(in the rows, 128 means zero)
Known rows, with every step that occurs:
nifeza/fuso/dodet/kuzer/fazifep/kibi/lerorad: [130 134 153 141 113 119 101 135  24 124 134 132 184 126 137 133 143 139
 134 158 136 110 118 141 130 121 126 147 142 125 121 134 124 122 120 103
 127 142]
fazifep/kibi/dodet/kuzer/nifeza: [129 135 151 134 125 132  58 135  56 119  83 139 196 132 131 133 134 133
 124 147 124 123 117 121 137 118 123 149 143 140 104 136 130 112 119 110
 133 141]
sagupip/fuso/sazu: [132 125 120 125 132 136 155 130 107 140 103 121 125 130 125 116 127 123
 134 123 123 126 127 130 125 140 130 139 136 118 129 114 133 129 132 131
 130 126]
fuso/migisid/kibi/lerorad: [120 133 126 139 128 110 105 135 122 132 147 137 124 124 140 126 151 150
 113 139 120 124 124 116 130 115 126 148 129 132  83 121 122 128 131 133
 138 129]
nifeza/kuzer: [136 125 129 120 126 126 113 122 104 124 107 133 137 129 121 128 126 127
 127 132 132 126 120 125 132 122 127 135 134 132 131 136 128 126 126 134
 129 128]
nifeza/fuso/migisid/kibi/fazifep/kuzer/digu: [134 129 145 138 105 109  92 125  73 125 128 138 136 125 120 124 174 144
 104 154 121 114 127 140 134 112 114 147 137 127  87 152 136 127 122 115
 130 127]
fazifep/kuzer/nifeza/fuso/dodet/kibi/migisid: [138 134 144 150 101 120 119 119  51 129  86 123 179 138 133 131 168 132
 106 150 119 122 118 140 143 117 121 147 133 131 105 127 133 138 113 104
 123 144]
sagupip/fuso/dodet/kibi/fazifep/kuzer: [133 136 147 134 103 114 129 128  51 133 110 122 165 125 128 125 151 140
 109 153 120 118 133 125 136 133 115 151 142 119 105 132 130 118 125 115
 126 145]
kuzer/dodet: [133 129 133 121 125 127 126 125  97 121 113 133 160 128 126 133 121 124
 136 124 127 122 128 129 130 126 132 131 137 124 123 129 127 124 124 121
 129 121]
sagupip/fuso: [127 129 125 128 122 134 142 132  98 136 131 122 115 131 125 121 134 128
 130 125 130 131 128 133 129 138 123 136 136 121 130 121 126 127 128 130
 128 126]
sagupip/fuso/migisid/kibi/dodet/kuzer: [118 135 148 141 122 122  70 135  92 131 129 137 115 128 128 116 146 147
 114 140 123 122 132 130 137 124 119 156 156 137  82 126 130 116 123 127
 144 132]
migisid/kibi/lerorad: [123 132 126 135 133 120 116 133 127 129 121 132 133 124 147 130 142 142
 117 140 121 131 120 109 129 120 126 144 122 130 103 128 119 125 136 131
 132 131]
nifeza/fuso/dodet/kibi/fazifep/kuzer: [143 135 148 139 102 108 130 122  74 125 100 124 160 123 132 131 158 133
 109 154 120 113 127 135 134 125 122 140 137 129 111 146 132 129 120 103
 124 149]
migisid/kibi/dodet/kuzer/nifeza/fuso: [128 134 144 151 120 135  66 127  79 121  71 136 141 134 134 127 148 130
 114 142 121 128 119 127 137 115 122 148 144 147 101 147 130 122 120 112
 135 140]
kibi/lerorad: [130 132 125 127 131 124 134 134 114 130 113 131 137 125 138 132 137 135
 129 135 126 127 126 122 127 126 127 139 121 130 122 121 124 124 132 129
 131 132]
dodet/kuzer/nifeza: [124 127 138 140 126 138  82 124  80 126  87 132 169 133 124 131 127 128
 121 130 125 127 134 121 131 121 123 143 133 130 112 135 133 118 122 130
 131 132]
kuzer/nifeza/fuso/migisid/kibi/lerorad: [126 133 120 153 115 119 106 132  75 134 116 135 132 134 135 125 170 142
 110 134 119 126 115 126 131 110 125 153 134 134  83 129 125 137 124 122
 134 134]
migisid/kibi: [122 129 128 137 129 124 110 127 140 126 140 130 120 127 137 125 134 135
 116 133 123 132 122 116 130 122 128 133 130 128 109 135 124 130 131 130
 129 128]
sagupip/fuso/dodet/kuzer/nifeza: [110 129 141 146 108 140 100 132  38 137 102 123 160 136 118 121 126 136
 125 139 127 125 137 127 133 131 113 152 150 125 118 120 130 114 122 127
 126 136]
nifeza/fuso: [137 129 125 134 120 131 141 126 118 128 124 124 111 130 129 126 140 121
 130 124 131 126 122 144 128 128 130 124 131 130 138 136 128 137 122 116
 126 130]
ronev/vefaz: [130 131 144 127 131 129  98 121 140 123 104 123 147 129 122 133 133 127
 127 136 128 132 123 129 130 130 135 129 136 129 132 127 132 123 122 128
 131 118]
migisid/kibi/dodet/kuzer: [121 134 151 137 133 127  66 129 126 119 101 138 134 125 138 129 129 139
 118 144 122 126 127 118 135 120 125 143 140 144 101 140 129 113 128 124
 139 136]
sagupip/fuso/dodet/kibi: [122 132 137 137 113 123 140 128  84 138 144 116 144 132 130 118 140 139
 119 135 124 126 126 133 132 137 119 144 147 123 117 117 128 129 127 118
 128 138]
sagupip/fuso/dodet/kuzer/fazifep/kibi/lerorad: [122 135 151 134 117 123 103 142   4 132 147 130 193 128 133 128 135 146
 134 158 135 114 125 131 132 132 119 159 146 114 110 120 122 109 125 115
 129 141]
fazifep/kuzer: [135 127 137 132 117 124 110 129 109 125 106 128 150 127 123 130 125 129
 123 135 126 122 130 131 131 126 122 135 125 120 121 135 131 120 128 124
 124 127]
fazifep/kibi/dodet: [132 136 140 120 128 122 101 138 102 120 125 135 158 128 134 131 136 133
 131 143 128 124 113 129 134 124 128 134 138 138 120 130 126 122 126 107
 130 136]
dodet/kuzer: [127 128 143 134 130 131  95 126 117 125 111 132 142 125 130 130 122 129
 125 131 128 123 136 126 129 128 127 134 132 131 120 135 131 118 125 131
 132 129]
ronev/sazu: [127 129 138 128 130 133  96 128 129 122 103 121 140 127 122 138 128 125
 124 133 127 125 126 129 127 132 133 135 129 122 132 129 132 121 126 132
 135 123]
migisid/kibi/dodet: [122 134 135 132 131 125  99 131 132 122 117 134 122 128 138 127 135 138
 120 141 121 131 119 118 134 121 126 137 135 141 107 133 125 123 131 120
 134 134]
migisid/kibi/fazifep/kuzer/digu: [128 128 147 126 116 119  89 124  82 121 110 138 160 124 127 131 150 142
 105 159 120 122 128 116 134 117 113 146 125 123  99 151 133 115 133 125
 127 127]
fazifep/kuzer/digu: [133 123 146 126 114 126  99 126  85 125 108 130 166 131 115 128 133 134
 124 141 127 122 128 141 131 123 112 142 125 117 125 137 137 117 131 121
 124 119]
kuzer/dodet/fuso/sagupip: [123 131 135 130 123 134 143 117  86 123 158 126 164 128 109 123 119 124
 126 127 120 135 129 127 129 130 128 124 154 125 134 119 127 122 124 116
 131 118]
fazifep/kibi/dodet/fuso: [131 137 147 118 120 121 109 131 107 118 157 132 172 127 127 127 132 131
 129 152 123 134 107 128 132 124 126 124 144 143 120 128 122 122 124 100
 137 135]

Rows:
[144 133 144 118 116 118 114 125  64 117  78 139 185 121 123 141 130 126
 126 144 123 114 135 119 133 123 129 138 129 121 110 143 130 113 123 119
 128 130] => kibi/fazifep/kuzer/dodet
[120 135 142 128 123 123 104 126 139 120 148 132 136 127 130 122 132 136
 121 148 118 142 114 118 133 120 124 128 140 146 110 130 122 122 130 113
 140 133] => migisid/kibi/dodet/fuso
[112 136 137 142 129 130 114 124 124 124 164 126 129 126 121 116 134 138
 112 145 115 145 120 117 133 126 123 131 153 143 116 125 125 122 131 114
 136 130] => migisid/kibi/dodet/fuso/sagupip
[125 130 137 127 133 123 116 120 145 124 121 130 142 126 131 118 125 130
 125 146 112 137 112 116 127 123 131 130 141 145 107 123 128 125 134 112
 141 133] => migisid/kibi/dodet/fuso/sazu
[133 136 133 120 131 123 124 133 108 126 142 133 150 128 142 133 152 132
 122 143 128 127 116 125 138 125 133 129 126 131 112 123 122 133 121 120
 126 133] => fazifep/kibi/migisid
[135 133 150 128 134 123  87 134  48 121 134 138 204 124 139 138 136 138
 131 149 132 116 123 126 130 122 130 150 129 119 106 135 125 113 125 117
 133 136] => dodet/kuzer/fazifep/kibi/lerorad
[140 131 142 123 128 121 121 116  97 119 114 131 189 129 135 133 132 126
 122 121 121 124 123 130 133 126 133 137 137 125 107 131 131 127 122 115
 134 126] => kuzer/dodet/kibi
[140 132 152 111 120 120  92 122  45 111 151 138 200 130 116 128 130 131
 135 157 132 132  99 134 136 118 128 133 150 138 123 137 125 119 119 101
 139 137] => nifeza/kuzer/fazifep/kibi/dodet/fuso
[124 129 126 131 119 123 133 134  94 140 159 127 107 131 116 116 145 137
 124 124 129 124 133 141 129 132 122 140 143 122 110 115 129 130 123 132
 133 126] => sagupip/fuso/migisid
[131 133 148 123 125 128 105 121  34 116 164 134 190 130 106 123 132 132
 126 154 129 134 105 133 137 123 126 137 162 134 131 132 129 119 120 102
 134 133] => nifeza/kuzer/fazifep/kibi/dodet/fuso/sagupip
[140 129 148 123 106 121 115 118  83 116 122 130 193 127 115 132 114 122
 129 139 122 127 125 132 131 123 125 128 137 121 119 133 128 115 122 111
 132 120] => fazifep/kuzer/dodet/fuso
[143 135 143 116 129 117 126 116  81 117 103 137 189 122 137 138 145 128
 119 132 119 121 129 118 133 126 136 137 137 130 100 139 130 124 121 116
 136 135] => kuzer/dodet/kibi/fazifep
[126 134 141 121 121 126 121 126 126 122 136 130 143 128 121 124 124 129
 131 143 123 138 120 130 130 127 124 123 139 145 130 124 126 121 127 111
 140 134] => kibi/dodet/fuso
[124 128 138 160 114 126  71 124  80 128 115 135 133 134 127 122 156 136
 107 130 121 122 126 132 133 111 124 148 146 134  82 142 133 132 116 124
 136 131] => dodet/kuzer/nifeza/fuso/migisid/kibi
[123 137 135 133 118 122 151 126  84 138 142 120 138 133 138 122 159 140
 114 142 124 129 127 132 140 135 123 143 143 128 109 108 125 134 122 121
 131 140] => sagupip/fuso/dodet/kibi/migisid
[134 133 145 130 113 103  84 124  71 118 114 145 166 120 125 133 146 141
 108 147 118 110 134 115 136 112 128 146 139 123  68 144 129 117 121 122
 134 126] => fuso/migisid/kibi/fazifep/kuzer/dodet
[119 130 130 137 126 135 145 122 117 130 170 121 134 127 111 118 127 128
 120 131 121 141 129 128 128 133 125 121 146 130 137 119 128 128 128 121
 129 124] => dodet/fuso/sagupip
[122 131 156 136 134 128  63 126  85 117 119 140 156 127 132 130 129 138
 124 147 127 123 127 124 135 120 127 146 140 134 101 145 131 112 124 120
 139 136] => migisid/kibi/dodet/kuzer/fazifep
[131 127 124 147 111 126 119 126  77 133 122 131 127 137 116 122 156 128
 120 122 126 123 123 146 129 117 126 137 138 132 109 128 133 140 115 118
 130 130] => kuzer/nifeza/fuso/migisid
[140 127 134 113 122 127 112 118  72 117  88 138 167 129 120 133 118 123
 135 127 130 121 120 126 135 120 132 137 142 129 128 136 128 122 122 127
 132 120] => nifeza/kuzer/dodet
[126 129 117 155 120 145 142 126  70 135 111 121 130 137 115 122 150 122
 116 119 123 133 125 136 130 127 124 136 144 127 136 129 133 137 122 118
 120 129] => kuzer/nifeza/fuso/sagupip
[121 131 142 130 114 110 104 117 108 120 178 137 157 127 121 122 132 137
 118 133 118 130 121 124 131 114 130 130 150 132  85 126 124 126 121 118
 142 118] => kuzer/dodet/fuso/migisid/kibi
[123 134 143 127 117 113 112 127 123 125 161 135 133 127 113 120 135 137
 127 141 122 131 124 138 130 122 124 127 148 147 110 117 129 125 122 113
 146 132] => kibi/dodet/fuso/migisid
[129 131 156 130 133 131  80 128  75 118 106 139 166 127 123 132 124 130
 134 142 132 120 133 136 132 127 128 141 139 133 119 138 135 110 121 118
 138 138] => kibi/dodet/kuzer/fazifep
[117 130 125 140 119 120 114 133 108 138 166 128 102 130 126 114 150 144
 113 128 124 128 127 129 132 127 123 145 147 121  91 121 126 131 126 133
 135 126] => sagupip/fuso/migisid/kibi
[132 134 136 143 108 120 133 121  50 128 100 126 162 132 132 129 164 132
 112 145 119 124 123 125 133 121 124 141 142 138 109 137 131 136 117 106
 126 152] => kuzer/nifeza/fuso/dodet/kibi/fazifep
[131 130 140 119 116 125 132 117  99 119 146 131 173 128 119 129 115 122
 134 130 124 133 123 127 128 124 130 121 141 130 124 126 124 122 123 114
 136 121] => kuzer/dodet/fuso
[140 128 143 126 115 122 106 124  78 118  91 133 187 127 121 135 119 124
 128 131 125 117 130 132 133 123 127 137 131 116 118 136 130 115 124 118
 127 119] => fazifep/kuzer/dodet
[124 133 132 151 114 122  89 132  85 128 111 136 121 137 126 122 163 138
 114 136 120 127 115 135 135 111 124 146 146 144  89 134 131 136 119 109
 137 136] => kuzer/nifeza/fuso/migisid/kibi/dodet
[137 135 134 127 135 120 134 119 129 127 127 128 150 129 144 132 158 132
 112 133 121 131 123 127 138 127 133 134 123 135 103 122 129 136 121 125
 134 137] => dodet/kibi/migisid
[148 133 140 113 129 119 115 108  72 117  89 140 191 130 136 137 148 127
 117 132 123 124 115 125 145 119 136 143 138 136 102 130 129 131 115 124
 139 130] => nifeza/kuzer/dodet/kibi/migisid
[135 126 141 116 111 112 109 111  74 118 144 140 173 129 106 124 124 129
 129 134 126 124 120 133 133 114 129 132 155 136 107 125 128 125 116 121
 144 118] => nifeza/kuzer/dodet/fuso/migisid
[142 136 141 120 131 119 132 115  98 120 114 135 182 129 142 136 149 128
 118 127 120 126 125 127 140 124 137 137 132 130 100 121 128 133 117 119
 137 131] => kuzer/dodet/kibi/migisid
[139 131 138 125 120 119 117 129  96 123  97 134 150 121 125 136 140 130
 118 149 124 119 136 120 132 125 126 135 122 124 116 144 131 118 126 125
 127 136] => kibi/fazifep/kuzer
